Each row comes from the steps of one walk. Every step used is in the known rows, and no mark comes twice. Write the walk behind each row, first mark first.
In the rows, 128 means zero.
Known rows:
potu -> tuvesan -> gomup -> mevur: [123 134 167 131 105  88 151  97 168 115 101 122 108  94 145  98 120 100
 112  72 128 123 130  82 170 177  65 147 137 108 122 125 186 159 141]
tetiba -> mevur -> vike -> zetifo -> mize: [ 89 104  55 131  92 141 135 115 124 138 196 104 164 144 125 159 105 105
 130 150 105  77 130 148 131  35 143 145 131 162 194  67  97 140 131]
gavok -> kefek -> tafu: [ 96 161 103  68 189 137 112 148 103 119 123  95 147 160  94 113 159 160
 173  96 116 137 129 151  88 126 175 126 123 153 141 143 123 135 150]
mize -> zetifo: [154 130 128  83 138 127 112 128  96 175  94 110 168 144 119 107 133 100
 140 149 111 122 124 140 146 157 140 151 156 180 121 159 125 138 155]
zanu -> potu -> mevur -> vike: [157 139  75 164  81 131 130 152  80 150 156 130 164 160 106 111 129 153
 122 160 149 176 119 164 136 106 156  97 158  98 138 166 117  84 102]
gomup -> tuvesan -> potu -> zanu: [148 151 193 111 144  93  90 141 149  96 139 119 180 121  96 139 138 129
  74 104 216 115  98 107 183  94  88 105 132 175 130 133 119  86  94]
tetiba -> mevur -> vike -> zetifo: [110 129  72 153  85 144 151 108 121 155 194 102 157 141 129 141  98 118
 174 149 109 136 154 144 106  75 124 142 130 144 170  82  94 124 106]
mevur -> potu: [149 102  84 102 121 157 134 125  88 142 138 116 138 126 106 121 138 101
 147 160 135 146 139 148 103 139 124 117 137 150 140 145 109 131 148]
tafu -> kefek -> tetiba -> mevur -> mifo: [ 89 108  82 157 128 149 175 170 119 125  83 136  85 102 133 154 207 158
 138 136 108 140 135 146  95 133 115 110  90 119 119  95 136 110 100]
gavok -> kefek -> tetiba -> mevur -> vike -> zetifo -> mize: [ 61 118  71 121 121 104 100 138 152 117 144 118 164 140 164 192 123 166
 116 118  57 107 130 175 111  46 211 143  84 126 199  40  70 142 137]
vike -> mevur: [146 151 101  89 124 163 142 143 125 160 145 137 116 124 122  96 102 103
 168 152 139 118 133 125 121 136 153 131 171 140  97 134 149 148 148]
vike -> mevur -> gavok -> kefek: [125 158 164 103 168 143 114 128 121 156 134 146 115 138 157  77  98 143
 175 185 112 113 120 143 106 158 192 138 153 124 100 127 123 122 166]
vike -> zetifo -> mize: [107 107  98  45 150 151 117 120 120 145 162 113 163 192 123 155  93  95
 137 110 111  45 123 122 134  68 181 139 146 199 169  91 138 140 161]
potu -> mevur: [124 145  84 117 132 128 126 151 104 157 148 134 127 157 104 129 122 124
 122 119 159 106 109 119 148 148 139 121 161 142 126 146 160 119 123]
potu -> tuvesan: [131 107 119  99 138 143 150 125 107 140 127 125 133 151 106  98 125  97
 135 132 125 102 120 116 131 148 106 121 146 151 130 149 149 130 149]
gavok -> kefek -> tetiba -> mevur: [ 83 147 114 123 144 112 121 173 143 128 112 135 124 106 150 152 142 159
 137 105  92 129 135 163 110 145 175 129  83  87 117  93 104 150 113]
vike -> mevur -> tetiba: [160  94 122  91 172 188 145 108 127 144 144 152  97 148 133 104  97 114
 172 166 137 132 151 127 123 131 150 140 157 140  90 163 172 150 152]
potu -> tuvesan -> gomup -> mevur -> tetiba -> kefek -> tafu: [130 122 198 141 174 110 130  61 147  67 117 108  97 126 112 126 121 129
 119  92 160 143 127  58 138 142  58 163 101 118 142 193 159 163 144]
gomup -> mevur -> vike -> zetifo: [127 122  93 122 100 142 133  74 154 158 175  97 156 149 137 127  85 116
 163  97  97 126 168 145 132 100 119 160 154 147 144  76 105 107 128]
tafu -> kefek: [126 126 141 122 149 156 156 144 132 152  68 127  87 129 116 116 140 117
 174 125 107  94 121 117 116 125 134 117 138 150 124 117 148 118 138]
zanu -> potu: [160 131 132  93 121 159 140 158  92 150 136 130 163 160 109  99 121 119
 163 130 141 137 136 150 120 129 159  99 137 114  96 165 130 117 115]
zanu -> potu -> tuvesan -> gomup -> mevur: [156 140 194 153  79  82 157 116 150 103  99 127 132 104 144  87 115  98
 113  82 152 153 134 103 167 159  90 126 137  64 106 148 178 145 113]
zanu -> potu -> mevur -> tetiba: [172  92 128 139 153 150 134 138  86 129 147 154 129 191 117 124 115 138
 126 143 175 154 132 142 152 126 158 108 145  99 102 192 174 109 106]
tetiba -> mevur -> potu -> zanu: [150 133  85 181  87 109 135 153 104 116 187 112 162 101  89 122 148  99
 126 180 194 148 129 173 133  90  78 122 131 126 146  94 107 123  85]
potu -> tuvesan -> gomup -> mevur -> gavok -> kefek -> tetiba: [103 136 220 125 151  56 107  94 184  97  64 147 115  99 210 102 127 163
  91  93  73 132 109 116 141 208 132 143  94  61 117 110 149 128 169]
gomup -> mevur: [126 135 116 100 135 150 140 115 147 150 142 118 128 117 123 104 110  97
 145  79 123  89 150 130 150 158 105 144 146 125  83 111 141 134 127]
gavok -> kefek -> tetiba -> mevur -> mifo: [ 65 127  75 127 150 130 141 177 102 126 119 128 130 123 134 157 202 193
 135 123  96 165 154 178 102 153 153 124  71 118 122  91 103 128  99]
gavok -> kefek -> tetiba: [100 139 123  65 173 123 100 162 135 141  83 140 140 146 146 142 145 176
 148  94  70 135 132 159 104 158 203 120  97 121 122 114 111 133 147]
zanu -> potu -> tuvesan: [163 114 145 118 114 136 154 143  92 127 128 130 155 162 106  87 123 100
 134 143 152 135 125 133 131 136 131  96 144 109 115 170 140 117 126]
zetifo -> mize: [106 103  90  53 152 161 121 144 114 141 136 127 146 151 108 125 130 105
 120 123 108  49 109 131 142 101 154 124 140 176 137 126 143 146 166]
gomup -> mevur -> mifo: [110 113  73 105 136 172 159 113 106 147 150 107 133 135 109 108 168 130
 141 100 127 127 169 151 144 166  83 143 138 155  92 114 145 111 114]
zanu -> potu -> mevur: [156 149 107 135 109 124 129 168  83 145 147 137 148 167 104 117 119 126
 121 128 182 139 116 140 147 133 164  99 161 101 108 169 151 106  99]
tuvesan -> potu: [140 115 150 122 129 154 126 117 128 138 139 114 141 131 121 141 119 116
 105 140 139 113 147 111 131 135 108 104 147 168 111 151 117 146 144]
tafu -> kefek -> gavok: [146 132 173 145 144 145 119 146 155 125  58 159  65 135 115 108 158 136
 145 111  70  99 111 116  94  98 127 119 143 156  96 107 145  91 117]

Write each row's walk:
[160 137 252 179 186 104  45 106 149  67 132 175  81 151 102 190 115 162
  21 109 194 117  87  48 161  91 101 129 115 163 109 197 100  83  80]	gomup -> tuvesan -> potu -> mevur -> tetiba -> kefek -> gavok
[177 133 194 137 174 173  88 107 139 119 136 182  66 155 112 121  93 142
 148 170 123 135 131  96  95  95 140 151 138 155  77 166 114 132 121]	vike -> mevur -> tetiba -> kefek -> gavok
[104 129 110 112 116 131 156 109 126 133 114 114 124 109 132 113 174 149
 136  85 123 160 162 110 154 177  76 147 121 145 115 116 178 137 116]	tuvesan -> gomup -> mevur -> mifo
[128 112 154 220  73  60 168 140 162  72  40 140  62  39 165 152 175 112
  93 147 123 172 101  99 101 133  86 111  89  61 174 107 146 162 132]	tafu -> kefek -> tetiba -> mevur -> potu -> tuvesan -> gomup
[133 106 101 184 102 122 154 159 140 109  81 135  79  66 145 160 164 107
 125 156 116 138 122 149  84 119 123 107 100  81 135  97 104 132 119]	tafu -> kefek -> tetiba -> mevur -> potu
[167 127  98 149 106 107 118 116 129 121 164 106 163 108  99 105 135  92
 117 128 180 139 146 174 159 115  77 143 153 128 120  87 116 105 104]	gomup -> mevur -> potu -> zanu
[110 112 130 111 132 149 126 137 127 137 152 151 137 114 174 113 122 129
 124 162 101 104 101 144  98 168 131 114 104  84  89 126 115 106 139]	kefek -> tetiba -> mevur -> gavok
[111 125  68 164  86 156 153 130 115 149 170 115 141 101 118 115 138 125
 156 160 109 138 140 154 117 109  98 126 125 121 137 116  97 128 109]	tetiba -> mevur -> vike
[106 129 124 154 120 131 158 168 161 127  73 142  78  84 151 149 150 126
 144 117 100 103 114 132 106 124 134 113 102  86 110  90 132 131 114]	tafu -> kefek -> tetiba -> mevur
[128 152 158 129 137  97  98 142 139 107 137 128 130 119 111 163 126 123
  42  93 211 104  89  77 185 134 114 110 148 152 129 164 136 101 106]	gomup -> tuvesan -> potu -> mevur
[153 112  92 126 111 145 138 103 125 131 149 108 127  98 119 112 124  83
 128 121 141 129 157 151 131 152  95 141 146 115 110 117 112 135 135]	gomup -> mevur -> potu
[105 154 214 125 184  64  53 142 152  91 101 156 140 127 176 168 133 186
  26 110 156 117  64 109 157 166 180 104 105 103 122 151 102  67 135]	gomup -> tuvesan -> potu -> mevur -> gavok -> kefek -> tetiba
[122 127 141 156  74  80 147  57 173 122 131 100 142 126 157 122  93 120
 132  92  98 154 147  95 148 119  85 163 140 127 184  90 150 137 140]	potu -> tuvesan -> gomup -> mevur -> vike -> zetifo
[108 116  59 140  89 143 135 146 133 137 144 131 150  98 145 139 147 151
 130 143  81 157 128 167 101 122 127 115 100  95 129 111  89 120 122]	kefek -> tetiba -> mevur -> vike
[133 129 213 132 160 131 121  71 158 123 109 135  87 112 143 142  92 140
 144  93 137 130 152  71 157 155  85 168  93 121 114 160 142 166 122]	tuvesan -> gomup -> mevur -> tetiba -> kefek
[127 119  83  98 111 157 130  95 114 168 166 102 170 180 125 133  99 138
 183 139  90 141 149 141 101  87 150 134 142 180 175 106 101 103 141]	mevur -> vike -> zetifo
[104 130 144 182  96  41 133 144 143  74  79 133 110  61 166 155 167 145
  88 136 112 195 122 128 106 156 126 124  68  60 180 108 119 180 130]	gavok -> kefek -> tetiba -> mevur -> potu -> tuvesan -> gomup
[ 90 145 161 147 155 134 128 131 112 142 149 131 125 118 152 101 122 138
 157 167 111  94 120 153 111 156 145 137 107 105 111 106 103 122 122]	tetiba -> mevur -> gavok -> kefek
[124 117 135 102 150 144 136 159 151 140  43 145  93 125 145 139 147 142
 151 107  78 109 111 128 102 137 163 108 115 122 116 118 142 112 146]	tafu -> kefek -> tetiba
[185 146  86 140 100 118 119 146 107 128 168 129 151 113  94  97 125 102
 143 196 198 167 128 165 126  95 125 123 177 145 135 113 127 119 124]	vike -> mevur -> potu -> zanu
[124 128 157 111 114 101 149 119 127 123  93 129 122 126 128 104 133 119
 127 117 122 137 110  78 137 160  98 124 127 141 154 153 181 157 154]	potu -> tuvesan -> gomup
[139 135 127 161 114 120 115 135 120 134 152 125 128 139 113 161 117 122
  63 141 180 112 125 103 159 136 114 105 170 153 123 155 139 140 128]	tuvesan -> potu -> mevur
[ 98 121 113 112  89 100 118  73 176 122 138 103 153 126 160 147 100 122
 115  79  79 100 137 111 163  70 131 166 134 153 191  68 141 149 154]	tuvesan -> gomup -> mevur -> vike -> zetifo -> mize
[145 121 157 165 183 142  95  99 100  88 170 110 116 174  84 189 118 152
  73 160 215 135 126  80 129 103 108 121 135 163 142 226 107 142 132]	tuvesan -> potu -> mevur -> tetiba -> kefek -> tafu
[143 166 183 117 142 147  79 135 119 134 127 154 111 157  91 126 117 146
 134 124 105 109 112  99  98 108 128 132 122 173 101 147  78 109 106]	tetiba -> kefek -> gavok
[169 128  80 119 103 154 139 132 104 140 155 125 118 103 115 106 115  86
 152 190 156 155 139 143  99 129 143 123 171 135 123 141 121 149 153]	vike -> mevur -> potu
[169 117 249 177 130 103 141  79 141  92 103 142 103 126 138 121  88 122
 114 115 168 157 143  74 166 145  85 144  98  73 113 192 146 157 106]	zanu -> potu -> tuvesan -> gomup -> mevur -> tetiba -> kefek
[ 83 140  83 151 115 114 121 155 141 132 118 128 142  98 151 146 156 185
 140 134  65 165 139 184  98 121 168 125  82  85 145  90  71 129 117]	gavok -> kefek -> tetiba -> mevur -> vike
